What can hang from each mark
T: M W
A: B M W
B: A M
M: A B R T W
W: B M R T
R: M W

Known rows, with every way that one mark hangs from another
W{B M}: [ -1   2  14 -12 -12   5  15   9  -8  -2  10   0 -12  -3  -3  -4   6   0
   5  -4 -11   7   5 -10  -5 -14  -9  17  -4   1 -15   3   7  -5  17  -3
   9  11  -5 -12   0   8   5 -16   9  -8  12 -10  14  23   7  -5]
A{B M W}: [-12  -6 -16   0   2  11   1  15 -15  -1  18  -2  -6   7   5   5   7   5
  -5  17   2   9  12  11  10   1  -5   6  15  -6  13  -5 -40  13 -19  40
   3   6 -20 -18   2   0 -20  -5   8   9 -16   2   2  -8   5 -22]
R{W}: [ -1   2   4   1  -6   3   4  -7  -7  -1   0   0  -1   2   5   4  -8  -1
   5 -15  -4   3  -8  -2  -9  -1   1   5   5  -9   2  -4   6   2   6  -9
   2   6  -5   3  -7  -4   8   3  -4   1  10  -2   9  -6  -1  -1]
W{B R T{M}}: [ -4  -1  -1 -14  -5  -4  10  10 -22  -7  -6  -3  -3  15  14 -16   5  19
 -13 -13  -4  10 -10 -30   8  -8  -2  10  -7  16 -17 -13  -8 -13  32  -6
   2   7  -5 -26 -12  16   7 -10  -1  -3  18   0  10  43  11   2]
W{B M{T} R}: [  0  -6  15 -21 -17   5  21  12 -15   3  14  -3 -15   5  -6 -12  12  17
   0 -22 -22  -6  -5 -15  -5 -11 -18  19  -9  12 -12  -8 -11   1  33 -13
  13   8  -6 -18   6  15  15 -12  12   5  23  -7   4  36  -1  -5]
T{W{B}}: [  1   2  18   3 -11   9  11  13 -13   0   5   3 -14 -10   6   4  -4   9
   7  15   7  14  -9  -2  -5   2   0   9  -7   0  -3  -3   6 -18  -1  -7
   9  19  -9  -4  -6  -1   3 -11  11 -11  -1  -1  10  13   8   4]
M{R}: [  0   3  -4   4   0  -6  -8  -2   1   1   3   9  -6   4  -5   1   3   4
   3  -2   4  -4 -14   9   5   1  -5   0   5  -3   8  -2 -17   4 -11   3
   7   1  -5   1  11   5  -3  -2   1   2  -8   3 -11  -4   3  -7]
R{M}: [  2  12  13  -4  -3 -13  -3  -6   6  -4  -5  -2  -7   5   1  -9   9   0
  10 -11   4  11  -3   0  -3   7  -9  -4  -6   1  -3   6   6   0   0  10
   3  -1   9  -3  -1  -5   4   9  -4   9   4  11  -6   4  -4  -6]
R{M{A{B} T} W}: [ -4   7  13  -7 -10   3   5 -13  -2  -9   3 -12 -10   8 -13  -9   1  17
  15 -22 -18  -5 -16  15  -9   4 -19  -2   5  -2   9   2 -13  34   3  16
   5  -2  -6  -8   2  -8  18  12   5  14  10   1 -20  -4 -12 -11]
B{A{W{T}} M{R}}: [ 10  -4 -18  22   9 -22  12   7 -25  -6   2  22  -6  13  20  -6   5 -12
 -14   8 -17   4   7   8 -22  -4 -20   2   1 -11   4 -11 -36   9 -18  20
  12   8 -13 -32  -9  13 -15 -24  -5   4   2   6 -24  -1   1 -10]
A{B W{M{R} T}}: [ -2   6 -12  13  15   1  -6  11 -25  -8  14  11  -8  18   8  -2  22   3
 -10  -8 -13  -1  -8   0   0 -11 -10   3  12   0  15 -11 -45  15 -21  38
  22   3 -21 -20   7  12 -10 -30   8  -4 -19  -4 -10   1   2 -28]
A{B M{T W}}: [-13  -8 -10  -7  -7  14   8   3 -10   1  16  -2 -16   8 -11   3  -3   8
   6  -1  -3 -21 -13  20   8   9 -10   2  21   5  24  -2 -57  21 -10  27
   7  -8 -17  -5  10  14 -14   6  10  17 -17  -2 -33   4 -18 -26]
R{M{A} W}: [  3   9  16 -12 -15  -5  -1 -18  -3 -11  -6 -12  -5   5   0  -9  -4   3
  17 -16 -10   9 -13   3  -7  -9 -12   2  -2  -6  -4   0  14  12  13   1
  -2  -1   5   0  -1 -15  23  17  -7  10  23   7   3   3  -7   1]
R{W{T}}: [  7   0  -2   8   6  -6   8  -6 -21  -6 -10  -5   3  12  21  -4  -7   5
   2 -25 -11   6 -10 -14 -15  -2   6   7   3  -2  -6  -8   0   0   8  -2
   5   3  -6  -9 -11  -4   9   3  -5   0  19  -2   2   5  -5   1]
W{B{A} M R T}: [ 13  -2   6  -9  -6  -4  26  10 -33 -13   4   4  -7  13  20 -14  13   1
 -12 -21 -23  10   4 -31  -7 -17 -18  22  -9   8 -26  -9  -7 -17  29  -4
  15   9  -4 -33  -3  18  16 -33  -1  -3  36  -7  14  51   6  -5]
B{M}: [  5  -6  -4   4  -6  -6  14   3  -1   3   1   6  -1  -1   3  -3  -4  -7
  -8   1 -11   1  10   3 -14  -2 -13   5  -1  -6  -7   3   1  -1   4  -7
  -1   4   6  -4  -6  -2  -7  -3   1   1  -1   4 -11   7   1   4]
M{A{W} T}: [ -4  -6  -1  -8  -5   7   7   9 -10  -3  10  -5  -5   0 -17  -4   1  15
   1  11 -14 -10  -9  20  -3  -6  -1  -1  -2   1  18  -9 -22  29  -5   9
  -4  -5 -15 -10  -1   7   1   1  10   1   0   0 -16 -18 -13  -7]
B{M{A R}}: [  7  -8 -12  -2  -9  -9   7  -3  -4  -2   5   6  -4  -3  -9  -4  -6   5
  -5   8 -12  -6 -15  17  -6 -11 -21  10   3  -8   4   2 -14  14   0  -4
   2   2  -1  -4   8  -5   3   3   0   3   0   9 -17   6   4   3]
A{W{M{R}}}: [ -4   6  -4   2  -2  -3  -6  10  -8  -3  11  13 -16   9  -5   1  20  -4
   2  -3 -11   1  -4   5  -4 -13  -9   2   4  -7  14 -11 -29  10 -15  19
  13   9 -16 -13  11  15  -6 -19   7  -8 -10  -1   0  -8   0 -21]
T{W{R{M{A}}}}: [ 16   2   7  -8 -15  -2   5   0  -9 -15  -4  -6 -10   0   1  -7   4  16
   5  -6   0   6 -24  -5  -3  -1 -12  -2 -10   4  -4  -5   4 -15  14  -7
   5   1   7  -1   4 -11  21   2  -6  -1   8  12   4  23   0   6]
A{B M}: [ -9 -11 -15  -3   1  12   2   8  -9  -2   9  -5  -6   7   3   2   5   6
   0  13   3   0   7   3  13   4  -4   6  18  -1   4   2 -30   7  -5  29
   4   4 -11 -13   2  -3 -14   3   7   6 -12   1   0  11   8 -18]
B{A M{R{W} T}}: [  8  -7   0  12  -8 -18  24 -11 -10   7   6  16 -16   8   0  -1  -9  -8
  12  -9 -26 -11  -3  18 -25   8 -28   7   4 -19   8  -7 -31  21  -3  -7
  12  10 -12 -15   0  13  -1  -1   6   8  12   1 -32  -2  -6  -8]
B{A{M{T} W{R}}}: [ -1 -15 -13 -10 -10   2  19  19 -22  -4  13   2 -14  16   6  -9   8   5
   2   4 -14  -2  13   1   4   4  -7   9   1  -3   7 -13 -48  15   4  20
   5   4 -21 -34  -3  16  -6  -8   9  12  14   4  -9   3  -7 -21]
R{M{A}}: [  4   7  11 -14  -8  -8  -2  -7   1 -11  -5 -11  -5  -1  -8 -10   3   5
  11  -2  -4   7  -7   5   1  -4 -13  -5  -6   3  -4   6   8  12   5   8
  -5  -4   8  -6   2 -10  14  13  -1   8   9  10  -5   6  -5   0]
M{B R}: [  0   9  -8   9   0 -10  -7  -1  10   0   8  11 -10   4  -7   2   9   1
  -7  -6   8 -16 -27  16  -3   0  -7  -2  16   0  18  -4 -22   0 -18  15
   8   0  -9  15  21   2  -8   1  -1  -1   1   3 -17  -3  -2 -16]
T{M{A R}}: [ -8   3  -8 -11  -4   6 -12  -1   4  -5   0   0  -7   6 -16  -1   1  13
  13  10   1  -9 -19   4  19 -13   1  -5   1   0   8 -10 -31  15   2   9
  -6  -3  -7 -12  11  11   3   4   6  -7  -5   4  -2   2   6  -5]
B{M{R T}}: [  4  -9  -3   6  -6 -13  11  -2   0   9  10  15 -10   4 -10  -5   1   4
   1  -3 -16 -14 -10  18 -13   7 -20   1   2  -2  14  -2 -33  21  -4  -5
  10   7  -7  -8   5   9  -9   4  11   6  -7   6 -37   5  -5  -5]
W{M{A} R T}: [ 15 -11  -5 -14  -1   1  12   2 -20 -18   0 -14  -2  12   8 -12  11  13
 -11 -19 -25  -3 -11 -30  -6 -31  -9   7  -2  14 -17 -10 -10  -4  30  -4
   5 -12   1 -14   2   2  21 -17  -6  -3  22  -1   9  41   1   3]

Rows
[  6   0   1   5   9 -10   2  -2 -15 -10   1   1 -11  13  10  -6  17   4
   9 -16 -11  -4 -13 -14  -2 -13  -3   5   4   7   1  -7 -30   2  -7   9
  14   0  -7 -13   9  11   3 -16   2  -8  -2  -5 -12  19   1 -14]  W{M{R} T}
[  1   4   1  11   0 -12   8  -1   3   2  12  19 -22   7 -12  -4   6  -1
   6   0  -9 -32 -20  27  -2   9 -14  -3  10  -1  23  -9 -47  11 -20  19
  13  -6 -13   0  21  20  -3  -7   8   0   9   3 -44  -8 -12 -23]  M{B{A} R T}
[ -1  13  20 -18 -23  -5   9 -11  -8 -10  -4 -10  -7   0  -1 -12  -8  11
  14 -11  -8  18 -14   6 -11 -12 -16  17  -7  -3 -14   3  28  10  26  -2
   1  14   3  -8  -6 -13  27  13   3   8  32   5  14  15  -1  -1]  R{M{A} W{B}}
[-11  12  -2   4  -4   0  -9 -10   6   2   2  10 -17  20  -3   5  -1   2
   8 -14   5 -15 -29   6   2  -1   1  -1  17  -7  21 -16 -30   3  -8  16
   1   3 -16   6  16  12  -3   4   1  -6   8  -2 -14   2   0 -21]  T{M{B R{W}}}
[ -3  -8 -17  -3   4   1  10  17 -25 -10  -1  -6  -4  13  19  -4   9   8
   3   6  -1  13   7  -7   0  -4  10   7   8   2   4  -8 -28   9  -9  29
  -2   2 -19 -26 -11   2 -13  -5   3   2  -2   8   0  -1  -3 -13]  A{M W{T}}
[  4  -8  14  -5 -15  10  15   8 -14   2  11   3 -22 -10 -18  -6  -4  27
  20  14  -4 -11 -35  21  -4  -3 -10   4  -5   4  13  -9 -24  13   1  -7
  12  10 -19  -7   9   6  13   0  22 -13  -3   4 -13   7   0  -1]  M{A R T{W{B}}}
[  2   7   7  -6 -15  11   9  -6  -5 -13  10  -8 -14   8  -8   1  -1   1
  10 -14 -20 -12 -15  -1 -11 -28  -5  11  12  -7   2  -7   1   5  10   8
  -3  -6  -7   6  14  -4  15  -9  -4  -8  27  -8   0  10  -6 -13]  R{W{M{A B}}}
[  5   7  10  14  -5   5  -1   8  -1  -2  13  14 -29   4  -5   8  17   0
  11  -2   4 -17 -28   5  -7 -11  -6   1  13  -4  18 -11 -36 -17 -24  14
  16   7 -14  10  25   8  -6 -22   5 -20 -10  -2 -17   7  -1 -20]  T{W{M{B R}}}
[  2  -3 -24   6  -6  -2   9  13 -16   1  17  15   0   6   8   2   9   2
 -44   2 -18   4   6   6 -14   1 -27  10   2  -8   2  -7 -22   5   2  12
   8   6  -7 -11   0  -1 -17 -21  -3  14  -4   2   2   9   9  -8]  A{B{M} W{R}}
[-13   0  -2 -28 -20  14   6  17 -14 -10   6  -5  -7   4  -6  -8   4  18
 -18  13  -6  10  -9  -5  11 -21  -6  15 -13   4  -6 -18  -6   4  32   3
  -7   5 -14 -23  -3  10   8  -6  11   5  16  -2  25  19  12  -2]  T{M{A{W{B R}}}}
[  4  -8   8 -12  -8   3  13   6  -9   0   9  -1 -12   9  -8  -6  15  11
   1 -21 -25 -15  -3 -13  -2  -9 -12   7  -3   6  -1  -7 -20   4  18  -8
  12  -2  -3 -12  11  15   9 -12   7   0  14  -7  -9  24  -5  -8]  W{M{T} R}
[  0   3   3   0   2  -3  12  17 -29  -7   1   2  -1   3  14  -9   7   9
 -15  -2  -6  19  -3  -4  -8  -7   3  11  -8   5  -5  -6   1   3   2   9
   6  11 -14 -20 -13   5   0 -14   4  -1   9   3   6   4   3  -5]  A{W{B T}}
[  0   2   1  -5 -10   4  10  17 -10  -3  21   4 -21  14 -10  -6  20   9
 -16 -14 -22 -20 -14  -2  -9 -11 -11   6   5   5  15 -15 -35  11   4  15
  10  -4 -14  -7  17  21  -4 -20   8   0  16  -5 -20   6 -10 -23]  A{W{M{B T} R}}
[ -3  -4   8  -4 -19  -3  25  18 -20   8  17  13 -12  -3  -5  -9   3   7
  -9  12 -19   4   9  21 -23   2 -17  16  -9  -4   2  -7  -8  18   7  -1
   6  14 -15 -24 -10  11 -13  -8  21   6   5   3 -19  -3  -3  -5]  A{W{B{M{T}}}}
[ -6  10  21 -23 -30  -2  11  -7  -6 -10   6  -5 -16  -3 -24 -13  -7  13
  15  -8 -11  -8 -27  24  -6  -3 -23   7 -10  12   8   2  -5  17  17   3
   1  -5  -1  -6   9   6  16  13   8  20  17   4 -26  12 -21 -10]  R{M{A T W{B}}}
[-10  13  -6   1   2  -3 -12   1   9  -2   4  11 -17  15  -9  -1   6   3
   0  -2   8 -18 -24   8  10   1   0  -4  14   1  16 -13 -38   2 -16  22
  -1  -4 -12   1  20  16  -9   3   4  -7  -4   6 -21   3   3 -19]  T{M{B R}}
[  1 -16   5  -2  -4  18  18  13 -10   2   4  -6 -23   5   0  -2   1  15
  31   8   5  -7  -5   0   3  13   7   0   4   2  13  -8 -42   0  -9   8
   4   7 -14 -15  -3   1  -3   8  16  -8 -12   5 -16   4  -9  -9]  A{M{T{W}}}
[ -1  -2 -16 -13 -20   3   9   2  -6  -8  14   2 -13  14   0   3   0   3
 -15 -13   4 -19 -31   4   4  -5 -11  13  19   9  12  -9 -33 -13   8  16
   0  -8  -9   8  20   6  -6   3  -9  17  14   5 -19  21 -11 -23]  A{M{B W{R}}}
[  2  12  22  -3  -8 -11  13  -9 -24 -12 -11  -6  -6  12  22 -16   1   7
  11 -31  -7  25 -12 -14 -16   1  -8  12  -8   5 -17  -3  18  -4  18   2
   8  15  -6 -16 -16  -7  20   7  -4   7  28   4   6  21  -5  -4]  R{M W{B T}}
[ -5  14   0  -4  -4   2  -7   2  -5 -13   8  -5  -6   2  -5  -3   9   8
  -8  11  -4   8  -5  20   0  -4 -17  -6   0  -4  12   2 -13  22 -14  36
   2   0  -4  -9   4  -9  -2  -2   2   9  -5  10  -3 -12  -1 -13]  R{M{A{B W}}}
[  2 -11  -1   3  -7   7   9  11  -3   2  13  10 -34   8  -9   0  11  17
  25   3  12 -22 -31  16   5  10  -1   1  19   2  29  -8 -69   3 -29  23
  12   6 -27  -1  19   9 -10   4  18 -10 -15  11 -40  -2 -11 -23]  A{M{B R T{W}}}
[ -2  17  25  -9 -18 -12   6 -11  -6  -6  -4  -5 -10   1   7 -11  -2   2
  16 -22  -5  23  -5   1 -16   2 -17  13  -6  -5 -13   4  26   6  18  -2
   8  17   0  -9 -10  -8  17  11   0  10  30   5   8   9   1   0]  R{M W{B}}
[-10  -4 -23   4   2   4  -9  10 -12   1  19   8 -11  10   0   5  14   9
  -3  15   5   2  -3  17  14   1  -5   3  24  -7  22  -9 -57  18 -28  44
  11   9 -28 -18   8   5 -21  -5  11  10 -21   7  -6 -10   6 -27]  A{B M{R} W}
[ -2  -5  16 -18 -18   2  10   3  -9  -3  18  -3 -21  -2 -26 -11   9  19
  18   0 -22 -14 -19   9   0 -22 -13  17   1   6   8  -4 -23  26  13   0
  10   7 -14 -17  15  18  13  -6  21  -6  11  -3 -11  15  -2 -11]  W{B M{A R T}}
[  6  11  24   5  -6   2   9   3   6  -4   2   4 -28   2  -7  -7   8  13
  19  -9   7 -11 -26  15 -14  22  -9 -12   0   3  16  -3 -24  -2 -20  18
  10  -2  -4  10  15   4   0   2   8  -6  -3  12 -44  -6 -17 -14]  R{M{B T{W}}}
[ 10   4   4   4  -9  13   2   8  -3  -8  12   5 -28   1 -13   5  13   9
  13   4  -3 -18 -32   7  -8 -21  -6   4  14   0  16 -13 -36  -6 -13  13
  11   0 -12   8  30   5   4 -18   8 -22  -6  -2 -17   9   1 -16]  T{W{M{A B R}}}
[ -7  -7 -10  -5  -7  -1   2  -9 -10  -5   2  -2 -10  11   8   2   1   7
  22 -11   1  -1 -13   0   3  -2  -3  12  19  -9   6  -7 -33   8  -2  10
   5  13 -18  -9   4  -1   2  13   4   4   6   3  -1   3   3 -16]  A{M{R{W}}}
[  1  11  -2   5  -2  -3  -3   3   3  -4  15  11 -21  10 -12  -1  14  -4
   1 -10  -3 -17 -19   5  -4 -13 -10   5  17   0  12  -5 -28  -1 -15  18
  11   1  -8   8  26  10  -3 -11  -1 -10   1  -1 -19   7   0 -22]  W{M{B R}}
[  5   7   1   8  -7 -14   9  -3 -25  -8   4  15  -8   8  10  -5  -3  -2
  -4  -7  -5  -5 -23   9  -4  -5 -15  13   4   5   4  -7 -29  -8  -4   7
  16   2 -13 -14   5  17   1 -13   1  12  10  -7 -17  17  -8 -13]  M{R W{B{A} T}}
[  2  13  15  -8 -17  -5   9 -15   5 -10   3 -10 -17   9 -14 -13  -3  15
  18 -20 -11 -16 -30  18 -12  -2 -12  -1   9   2  12  -3  -6  24   5  10
   1  -8  -2   7  11  -6  20  19   0   7  27   9 -33  -5 -22 -15]  R{M{A B T} W}
[ -1   0  21  -9 -18  13  12   9 -17  -3  11   2 -26  -8 -11   0   4  14
  19   7  -9   3 -23   2  -7 -22 -10  16  -2  -4   0  -8 -15  -6   6  -1
  13  16 -13  -9  11   4  13 -15  15 -21  -2  -5   6  26  10  -4]  T{W{B M{A R}}}
[ -6 -15  16 -10 -17  18  24  21 -16   3   8  -5 -24  -3   0  -7  -2  20
  28   9   5   4  -5   2  -1   6   2  15   3   3   2  -6 -30   1   0   2
   6  17 -16 -20  -7   4  -2   0  22  -7  -4   1  -5  16  -2  -8]  A{M{T{W{B}}}}
[  8  15   3  -7 -10 -14  -2  -5   7  -8   1   3 -10  12   0  -8  15   3
 -15 -24   1  -5 -18  -1  -4   4 -16  -1   1   6  -1   0   0 -11   5  10
   6  -4   6   8  13  -4   8   1 -12  14  19  17 -12  18  -5  -7]  W{R{M{B}}}
[  3   1 -14  -2   6  -2   5  16 -24 -11  -7   6   0  26  22  -7  12  -2
 -17   2  -9   5   8 -24   2  -3  -2  -4  -7   3  -4 -25 -34  -5   9  17
  -1  -6 -10 -38  -8  23  -6 -23  -4   0  14   0   0  14   1  -8]  B{A{W{R T{M}}}}
[  1  -7 -13  13   3  -7   8   0  -5  10  18  18 -11   2 -11  -1   5  10
  -8   2 -16 -19  -8  25 -12  13 -27  -1  11  -5  16   1 -45  25 -14  11
  17   5 -11  -8  10   7 -15  -3  13   8 -20   2 -40   2  -1 -16]  A{B{M{R T}}}
[ -9 -13   4  -8 -10  -4  23   7 -12   3  13   6 -23  10  -4 -11   1   9
  23   7  -5  -4  -4  13   8   5 -15  17   8  -2   6  -2 -44  16  -2  13
  12  19 -21 -32   2  17   0   2  19   8  12   6 -20  12  -1 -19]  W{B{A{M{R T}}}}
